What can hang from each mark:
J_920: J_742
J_658: J_903
J_294: J_215
J_475: J_591
J_851: J_504
J_553: J_591 J_742
J_504: J_851 J_903
J_883: J_591
J_742: J_197 J_553 J_920
J_215: J_294 J_883
J_591: J_294 J_475 J_658 J_883

Every row comes from one small tree of marks. The marks that hang from a mark follow it in brackets, in the order of their numbers. Every link used is in the known rows. Which tree was each row made from?
In the rows, zero is written as 128.
Known rows:
J_215(J_883(J_591)): [141 111 138 104 123  91 111 131 148 159 174 138 183 156 135 114 116 114
 127 112  80 135 131 175 108 133 100 154  88 127 127 114 116 150 151 165
 138 124 107 110 146 146  96 155 130 134 108 122  93  98 117 112  92  84
 149 141 145 112 127]
J_851(J_504): [141 108 145 109 118 121  90 135 149 140 147 144 154 148 133 121 105  99
 119 112 113 119 141 156 144 119 147 158  93 113 121 121 129 154 143 150
 162 125 105 119 167 102 110 145 110 125 124 111 121 119 110 112  84 104
 167 158 124  96 165]
J_504(J_903): [147 117 102  98 139 115  93 138 140 132 145 141 160 124 127 118 106 121
 132 104  91 112 128 157 134 125 145 160  93 108 131  97 130  88 141 165
 169 144 108 109 149 131 111 154 116 133 106 125 102 116 119 119  82  88
 157 146 124 101 162]
J_475(J_591(J_658 J_883)): [145 122 114 113 189 107  84 131 146 153 104 139 146 126 143 129 109 113
 131  88 101 125 127 165 148 113 129 163  82 139 136 128 137 133 139 158
 136 117 103 133 160 112 105 114 130 120 114 107  82  85 116 103  91  95
 165 208 147 104 181]
J_658(J_903): [144 109 118 113 145 116  98 125 142 117 146 140 148 150 120 122 108 105
 130 101  96 128 140 154 126 129 137 171 108 109 126 121 148 108 140 162
 154 135 115 123 142 110 111 145 114 137 131 112  87 112 112 116  85 112
 161 134 123  87 133]
J_920(J_742): [132 112  85 119 124 104  79 130 130 133 165 131 158 122 136 114  99 124
 142 100 114 122 142 159 130 101 136 160 100  93 123 146 123  77 137 159
 152 130 107 105 170 111 110 157 137 124 117 107 113 120 124 111  85 107
 155 150 129  94 163]
J_883(J_591(J_294(J_215) J_475)): [152 116 100 124 143 103  87 142 139 147 114 145 163 163 130 114 114 102
 138 102  63 136 110 198 103 127  90 138  99 116 126 138 113 117 142 166
 146 126 103 124 162 110  99 139  91 108 104 137 112  95 118 134  88 106
 173 114 130 122 190]
J_883(J_591(J_294(J_215) J_475 J_658)): [152 110 103 114 174  96  78 139 147 161 107 149 160 159 123 113 115 109
 140 105  46 129 102 194 118 124 100 135  92 129 128 141 126 115 136 165
 128 120 103 127 171 113  97 118  83 104 124 133  98  98 109 122  86 106
 171 137 119 124 185]
J_215(J_294 J_883(J_591)): [132 110 145 112 121  91 117 140 137 166 157 144 188 173 146 121 117 115
 126 132  90 130 131 165 108 130 107 158  83 127 130 109 129 146 147 170
 140 125 113  88 131 138  91 155 132 141 111 112  95  93 100 124 100  77
 144 156 146 121 170]
J_553(J_591(J_658(J_903))): [135 113 126 116 164 104 133 123 144 143 145 146 139 152 123 125 108 115
 129 118  57 116 131 157 139 142 137 171  90 127 130 128 127 131 134 160
 138 124 110 109 155 114 109 125 110 137 142 107  65 119 108 106  82 123
 150 112 120  98 150]
J_591(J_294(J_215) J_658 J_883): [138 113  97 119 184  95  55 147 136 156 102 143 129 178 114 114  98 101
 145 106 113 120 103 170 130 110 110 136  76  85 132 138 150  84 125 167
 132 111 102 130 157 114  92 119  96  95 125 127  97  94 112 106  90  90
 183 178 119 100 226]
J_553(J_742(J_197)): [141 103 114 111 104  79  80 154 129  95 151 136 154 137 135 137  91 128
 134 127  65 130 117 139 136 115 141 162  92 122 122 119 142 156 130 151
 169 115 115 108 144 119 119 141 126 108 110 111  96 120 115 104  80  93
 162 187 148  94 154]
J_742(J_197 J_553(J_591(J_475)) J_920): [136 110 123 105  95 124 118 162 118  88 143 140 150 133 152 128 107 110
 123 134  53 131 134 163 155 126 108 161  91 137 127 157  93 149 124 156
 151 113 111 115 164  82 136 121  98 129  73 100  97 132 109 112  73 102
 152 102 155  91 122]
J_294(J_215(J_883(J_591(J_475)))): [154 117 129 106 106  93 110 146 142 183 132 135 161 146 131 112 118  99
 117 105  70 133 143 194  92 136  81 142  92 150 128 132 110 134 152 164
 142 116 107  98 138 113  88 144 111 131 102 135 100  96 114 133  89  82
 155  99 132 117 190]
J_294(J_215(J_883(J_591(J_658(J_903))))): [153 112 136 102 144  79 117 131 145 187 160 136 155 167 118 111 114 103
 122 114  63 121 151 179 100 139 108 141  76 157 130 115 136 125 139 165
 132 113 111 108 143 131  91 141 112 141 142 130  75  93 100 118  88  89
 152 124 121 102 141]
J_504(J_851): [142 106 116 118 101 116  99 126 151 138 141 134 137 150 141 123 114 126
 141 101  89 125 118 168 148 121 109 154 105 100 126 132 129 120 153 158
 151 124 104 105 141 127 112 125 119 126 109 116  96 103 114 120  89 100
 150 186 129 101 144]
J_883(J_591(J_294 J_475)): [147 111 107 119 156 116  89 135 143 120 126 149 178 155 133 120 115 110
 136 100  67 145  94 190 117 125  95 152 108  98 123 137 118 126 145 167
 140 133 105 134 167 112 105 137  94 102 102 128 110 101 123 122  87 109
 173 130 134 121 163]
J_504(J_851 J_903): [146 115 104 105 117 123 101 126 149 149 155 139 144 144 139 118 118 136
 144  94  81 113 116 170 140 119 124 156  99 105 130 104 133  97 151 168
 166 136 103 109 140 140 119 126 108 131 111 127  96 104 115 123  87  89
 150 182 120 104 148]
J_215(J_294 J_883(J_591(J_658))): [129 106 144 105 147  78 110 142 142 177 152 148 182 168 139 120 115 120
 130 135  75 126 129 161 120 124 113 156  77 143 127 116 139 154 141 169
 129 118 111  97 142 139  91 132 126 138 124 107  81  95  93 115  97  78
 141 177 138 123 162]
J_591(J_658): [137 104 112 103 153  92  81 135 152 138 123 141 148 133 121 119 104 119
 139 112  84 114 126 157 158 117 140 155  95 122 125 129 143 119 132 155
 137 125 108 120 161 121 105 124 120 128 128 108  84 123 110 100  83 100
 156 152 119 102 147]
J_883(J_591): [149 115 117 116 133  99 108 131 145 134 150 140 174 152 143 119 112 113
 140 115  69 130 116 173 130 127 116 155  97 112 125 108 121 138 151 157
 149 130 107 117 162 132 107 156 125 135 117 120  91  99 115 122  88 104
 155 129 142 110 128]
J_742(J_197 J_553(J_591) J_920): [135 109 121 105  87 109 123 160 117  86 148 138 152 147 147 125 100 110
 134 145  71 124 137 146 159 127 125 154  76 114 128 142  95 142 119 154
 152 116 109 118 165 103 134 138 111 145  80  97  95 129 104 114  76  96
 147 133 164  85 108]
J_742(J_553(J_591(J_475 J_883))): [141 125 119 117 127 145 110 144 121 106 149 142 135 140 137 129 108 100
 131 111  81 139 117 168 137 138  96 162  98 108 128 133  99 117 145 160
 144 117 101 112 163  99 117 105 103 114  86 111  88 103 127 124  88 114
 168 112 144  94 195]
J_920(J_742(J_197 J_553)): [134 105  91 104  98 101  86 148 114  97 185 128 153 124 134 114  85 128
 147 107 109 135 147 149 147  92 144 157  84  77 126 141 126  87 129 163
 149 117 107 116 175 127 136 146 126 126 110  94 113 123 111 116  83 107
 141 159 145  77 127]
J_851(J_504(J_903)): [147 114 139  97 129 127  93 144 146 147 156 149 164 145 131 119 110 110
 121 105 109 109 140 153 142 117 158 159  86 117 123  99 131 139 137 159
 174 137 106 118 167 116 116 156 105 127 121 122 120 118 112 114  82  92
 165 156 115  99 172]
J_294(J_215): [152 114 109 114  98  99  91 143 133 155 121 131 137 138 117 114 102 103
 132 114  97 117 146 171 129 128 125 138  98 116 130 122 127  95 143 154
 158 126 106 101 145 114  99 146 116 140 110 121 108 118 112 129  87  91
 160 118 129  99 192]
J_742(J_197 J_920): [131 102 113 105 112 101  96 159 132 103 128 138 161 138 152 124 102 113
 131 129  92 120 134 150 156 113 125 162  88 123 124 138 130 145 125 154
 157 124 117 128 147  93 122 157 120 136 100 106 106 136 106  97  77  82
 155 164 145  96 106]
J_215(J_294 J_883): [123 104 142 107 106  99  96 145 139 154 138 143 173 159 133 122 112 114
 125 130 122 123 143 152 116 127 118 162  92 111 130 124 130 126 142 168
 146 125 113  85 117 124  90 140 130 135 105 104 104 106 105 115  97  75
 150 158 135 111 192]

Which tree is each row?
[148 127  99 124 164 102  75 137 134 144  88 136 138 158 129 118 108  99
 132  86 124 135 123 180 115 117 112 140  80 100 143 137 123  99 136 168
 152 120  99 137 148 117  96 142 110 109  96 127 113  74 122 124  96  88
 181 185 156 106 228] : J_475(J_591(J_294(J_215) J_883))
[138 111 105 122 209 115  66 136 131 146 121 144 125 193 108 112 100  94
 141 103 109 124 110 166 117 115 118 146  78  93 132 136 166  72 123 170
 133 113 107 139 150 110  97 115  86 101 152 129  86  87 107 105  89 103
 182 175 108  92 201] : J_591(J_294(J_215) J_658(J_903) J_883)
[144 118  93 126 158 136  59 152 129 143  93 145 134 160 119 118 106  91
 132  88 111 136 102 190 112 121  84 145 102  96 128 151 131  88 137 169
 146 118 101 126 144  82  95 127  83  84  95 137 117  93 125 123  91  98
 192 138 120 108 252] : J_591(J_294(J_215) J_475 J_883)
[140 100 118  96  95 113  88 165 120  74 140 136 160 143 140 120 100 109
 139 139  90 126 140 144 166 109 132 148  83 115 125 136 122 127 116 154
 153 118 112 129 163 102 132 136 113 140  84  96 109 131  99 110  77  85
 153 166 155  80  83] : J_742(J_197 J_553 J_920)
[148 110  96 117 129 111  70 147 137 137  85 143 144 149 115 116 112 101
 131  94  98 129 112 189 114 124 101 140 113 104 130 153 121  79 134 166
 149 127 105 117 149  96  97 127  83  97  92 131 123 110 121 129  85 103
 182 117 116 116 225] : J_591(J_294(J_215) J_475)
[133 112 124 119  98  86 120 152 123  91 149 139 153 146 159 138 100 133
 121 150  37 121 126 142 142 129 126 159  83 145 127 141 103 177 121 149
 170 108 116  95 153 103 120 145 124 115  89 112  85 130 115 105  75  93
 156 155 163 100 147] : J_553(J_591 J_742(J_197 J_920))
[139 101 118 100 172  88  83 137 145 168 130 143 143 178 100 107 111 104
 130 108 101 117 132 169 104 123 122 140  77 118 132 138 150  76 119 174
 129 116 108 126 143 124  90 122  92 112 136 125  88  99 100 107  87  93
 168 162 107  99 174] : J_591(J_294(J_215(J_883)) J_658(J_903))
[142 102 109 101 155  95  64 149 150 178 102 147 147 148 108 113 115 110
 123 100  91 120 121 190 114 121  98 139  94 132 129 160 129  90 128 170
 122 113 103 114 148 103  88  99  83  95 104 129 107 105 113 110  85  85
 175 138 109 117 213] : J_591(J_294(J_215(J_883)) J_475 J_658)
[155 113 102 112 188  85  84 128 148 151  86 139 140 157 113 116 113 109
 131  90  91 121 140 173 122 117 137 143  80 124 143 139 139  94 119 168
 141 123 104 144 159 116 103 117 100 121 127 118  88  90 107 117  85 106
 170 179 133 102 176] : J_475(J_591(J_294(J_215) J_658(J_903)))
[140 117 108 117 232 114  78 127 144 129 105 148 143 165 127 122 110 105
 138  82 108 134 114 163 130 111 129 165  78 107 138 137 155 109 130 172
 133 123 104 162 161 111 106 111 104 103 125 116  83  72 115  99  91 108
 177 220 138  99 166] : J_475(J_591(J_294 J_658(J_903) J_883))
[139 105 107 113 183  88  83 130 149 135 135 149 175 169 127 114 108 120
 151 116  66 128  93 172 132 117 122 141  85  92 128 127 133 120 132 165
 127 126 104 143 180 139 102 133 107 108 133 121  90  94 108 111  87 104
 162 165 133 118 134] : J_883(J_591(J_294 J_658))
[144 107 101 113 189 106  78 131 149 137 115 154 172 156 129 118 117 117
 143  98  52 136  92 187 132 122 105 150  99 119 123 140 128 130 138 166
 127 126 104 137 177 115 105 114  91  98 119 122  91  98 117 109  82 109
 169 152 120 125 156] : J_883(J_591(J_294 J_475 J_658))
[136 103 128 100 186  90 101 124 152 157 166 148 178 179 119 112 117 115
 132 109  72 131 117 173 101 125 109 155  71 112 127 125 142 131 134 175
 121 122 110 135 160 143  98 133 105 116 137 124  79  85 110 103  90  96
 158 163 125 110 116] : J_215(J_883(J_591(J_294 J_658(J_903))))
[154 113 126  99 129  86  98 141 147 198 136 139 158 140 124 112 120 105
 121 108  60 123 143 196 104 136  93 138  82 170 126 134 122 137 145 162
 132 112 106 101 148 114  88 124 107 127 118 129  84  99 109 121  86  83
 157 108 121 118 186] : J_294(J_215(J_883(J_591(J_475 J_658))))
[128 113  94 115  96  96 118 148 109 107 187 130 146 130 145 118  85 129
 144 115  92 135 144 148 139 106 139 162  78  74 129 142 101 109 131 165
 148 112 104 109 179 125 137 146 125 129 104  96 103 126 116 120  84 115
 139 141 151  83 144] : J_920(J_742(J_197 J_553(J_591)))
[147 122  99 119 192  94  67 138 140 158  80 141 139 157 125 120 107 107
 136  88 112 126 117 177 131 107 119 142  68 112 142 142 135 101 128 166
 136 115  99 142 160 116  96 117 106 107 109 124  96  75 114 114  91  92
 181 203 144 106 226] : J_475(J_591(J_294(J_215) J_658 J_883))
[128 116 126 114 108 123 116 161 110  86 151 138 141 160 153 128  98 103
 133 138  87 131 127 148 153 122 111 157  71 109 129 142 106 150 123 157
 148 107 108 119 158 102 132 136 111 132  83 101  90 114 107 107  82  95
 156 147 165  81 132] : J_742(J_197 J_553(J_591(J_883)) J_920)
[133 110 118 116 129  73 111 146 133 121 149 141 143 140 136 141  92 141
 132 137  24 121 114 140 146 129 147 166  77 137 125 129 121 175 127 151
 151 103 113  98 157 129 119 125 118 108 119 107  70 124 113 102  78 106
 149 167 145 103 173] : J_553(J_591(J_658) J_742(J_197))
[132 115  83 120 125 127  87 133 116 105 164 140 152 132 136 115 104 120
 141 103  97 134 126 169 126 110 115 150  96  70 127 165  87  65 131 168
 138 123  97 110 190 110 118 119 104 100  90 105 114 110 128 128  85 122
 163 117 136  95 182] : J_920(J_742(J_553(J_591(J_294 J_475))))
[129 124 119 126 169 109 115 137 138 150 137 147 139 148 138 130 101 112
 133 118  79 121 109 160 141 132 118 167  78 107 130 128 119 138 144 158
 134 115 106 108 156 112 104 123 120 122 125 113  68 104 120 102  87 108
 159 147 133 104 198] : J_553(J_591(J_658 J_883))
[137 115 111 112 191 133  69 140 141 145 110 150 140 130 130 128 108 104
 131  88  87 127 106 173 143 121 108 171 103 142 121 141 146 122 145 157
 127 118 108 123 152  78 103 100 103 101 124 114  87 107 120  95  86 104
 176 164 110 107 205] : J_591(J_475 J_658 J_883)
[141 114 127 108  99 130 113 144 125  91 149 139 154 150 142 116 116 105
 132 144  79 116 141 156 155 131 111 141  89 125 130 141  85 113 120 150
 148 124 104 112 173 102 115 131 118 139  79 102  93 124 106 117  79 100
 157 110 157  90 121] : J_742(J_553(J_591) J_920)
[137 118 101 115 209 102  64 132 145 138  95 146 152 151 136 126 110 113
 138  85 108 130 107 168 144 105 125 153  79 100 139 141 139 115 129 168
 134 121 100 150 166 118 103 115 112 102 109 115  94  78 120 100  91  97
 177 224 144 107 191] : J_475(J_591(J_294 J_658 J_883))
[142 114 100 122 189 120  47 153 136 158  83 148 131 154 116 119 108  98
 139  90  98 127  96 188 128 115  96 143  92 112 127 154 145  84 131 166
 127 111 103 132 155  89  95  99  80  85 113 132 103  96 116 111  88  98
 189 158 108 110 250] : J_591(J_294(J_215) J_475 J_658 J_883)
[150 114 115 106 188 100  99 119 152 138 108 140 147 135 128 124 116 117
 126  89  81 121 148 159 140 120 147 166  92 144 134 130 146 124 130 159
 143 127 109 140 159 110 110 116 119 140 130 103  76  97 106 109  84 112
 157 188 133  99 131] : J_475(J_591(J_658(J_903)))
[148 111 112  99 157  68  81 135 153 178  92 138 154 148 120 113 117 116
 128  97 102 119 143 180 120 116 119 133  74 125 144 147 122 104 124 171
 131 113  99 132 157 128  91 120 113 117 101 119 100  82 109 110  89  79
 163 184 143 114 196] : J_475(J_591(J_294(J_215(J_883)) J_658))
[136 103 124 101 164  77  92 130 154 162 156 147 181 166 126 112 114 122
 138 116  76 129 108 174 113 123 104 146  74 110 128 129 128 133 136 172
 121 117 104 131 160 148  94 133 114 106 119 122  92  94 112 101  92  85
 158 169 134 117 140] : J_215(J_883(J_591(J_294 J_658)))
[147 111 113 110 172 107  92 130 151 149 127 149 169 136 138 123 118 117
 134 101  45 131 113 187 139 128 109 157 103 151 122 131 126 145 146 156
 130 124 108 119 172 106 108 116 103 118 127 117  79 107 109 116  83 109
 154 135 121 122 147] : J_883(J_591(J_475 J_658))
[151 114 104 121 134  89  95 138 139 137 129 140 165 179 125 111 110 106
 146 119  74 130 108 184 111 123 105 130  85  91 133 123 117 108 137 164
 147 124 104 124 161 136  97 153 105 119 112 134 108  94 110 134  90 100
 165 128 141 115 169] : J_883(J_591(J_294(J_215)))
[136 107 128 107 141  90  91 133 148 151 163 144 187 165 127 113 115 114
 134 114  91 139 111 179 100 126  97 148  82  93 128 125 114 133 141 172
 135 124 104 125 153 151  94 155 114 112 102 126 104  92 118 111  92  83
 159 151 143 116 138] : J_215(J_883(J_591(J_294)))
[129 115  89 115  99 107 108 150 111 105 177 134 144 111 143 123  92 127
 137 104  84 139 143 162 140 108 125 168  91  93 125 156  97 113 137 165
 148 113 105 107 176 107 136 130 111 121  95  98 107 124 121 120  81 120
 143 124 143  89 162] : J_920(J_742(J_197 J_553(J_591(J_475))))
[134 120 122 112 122 129 124 159 116 100 144 143 132 139 144 134  93 107
 131 111  75 148 116 162 142 126 109 173  87 103 129 137 107 151 145 165
 145 109 105 117 154 105 135 112  96 118  90 105  90 107 123 118  85 114
 157 132 151  88 175] : J_742(J_197 J_553(J_591(J_475 J_883)))
[138 123 102 123 180 112  78 131 138 126  99 141 154 155 140 126 105 107
 136  83 125 140 106 171 123 110 113 157  89  88 139 137 127 117 138 168
 146 125  99 147 156 116 102 140 116 102  91 118 111  75 128 108  95  95
 178 200 158 106 200] : J_475(J_591(J_294 J_883))
[138 113 116 114 212 146  80 135 140 138 123 151 134 146 125 127 111  97
 124  80  86 131 113 171 132 125 113 181 103 145 118 143 162 118 142 163
 131 120 112 128 149  71 105  97  91 107 142 117  71  98 117  97  84 116
 174 163 102  94 186] : J_591(J_475 J_658(J_903) J_883)
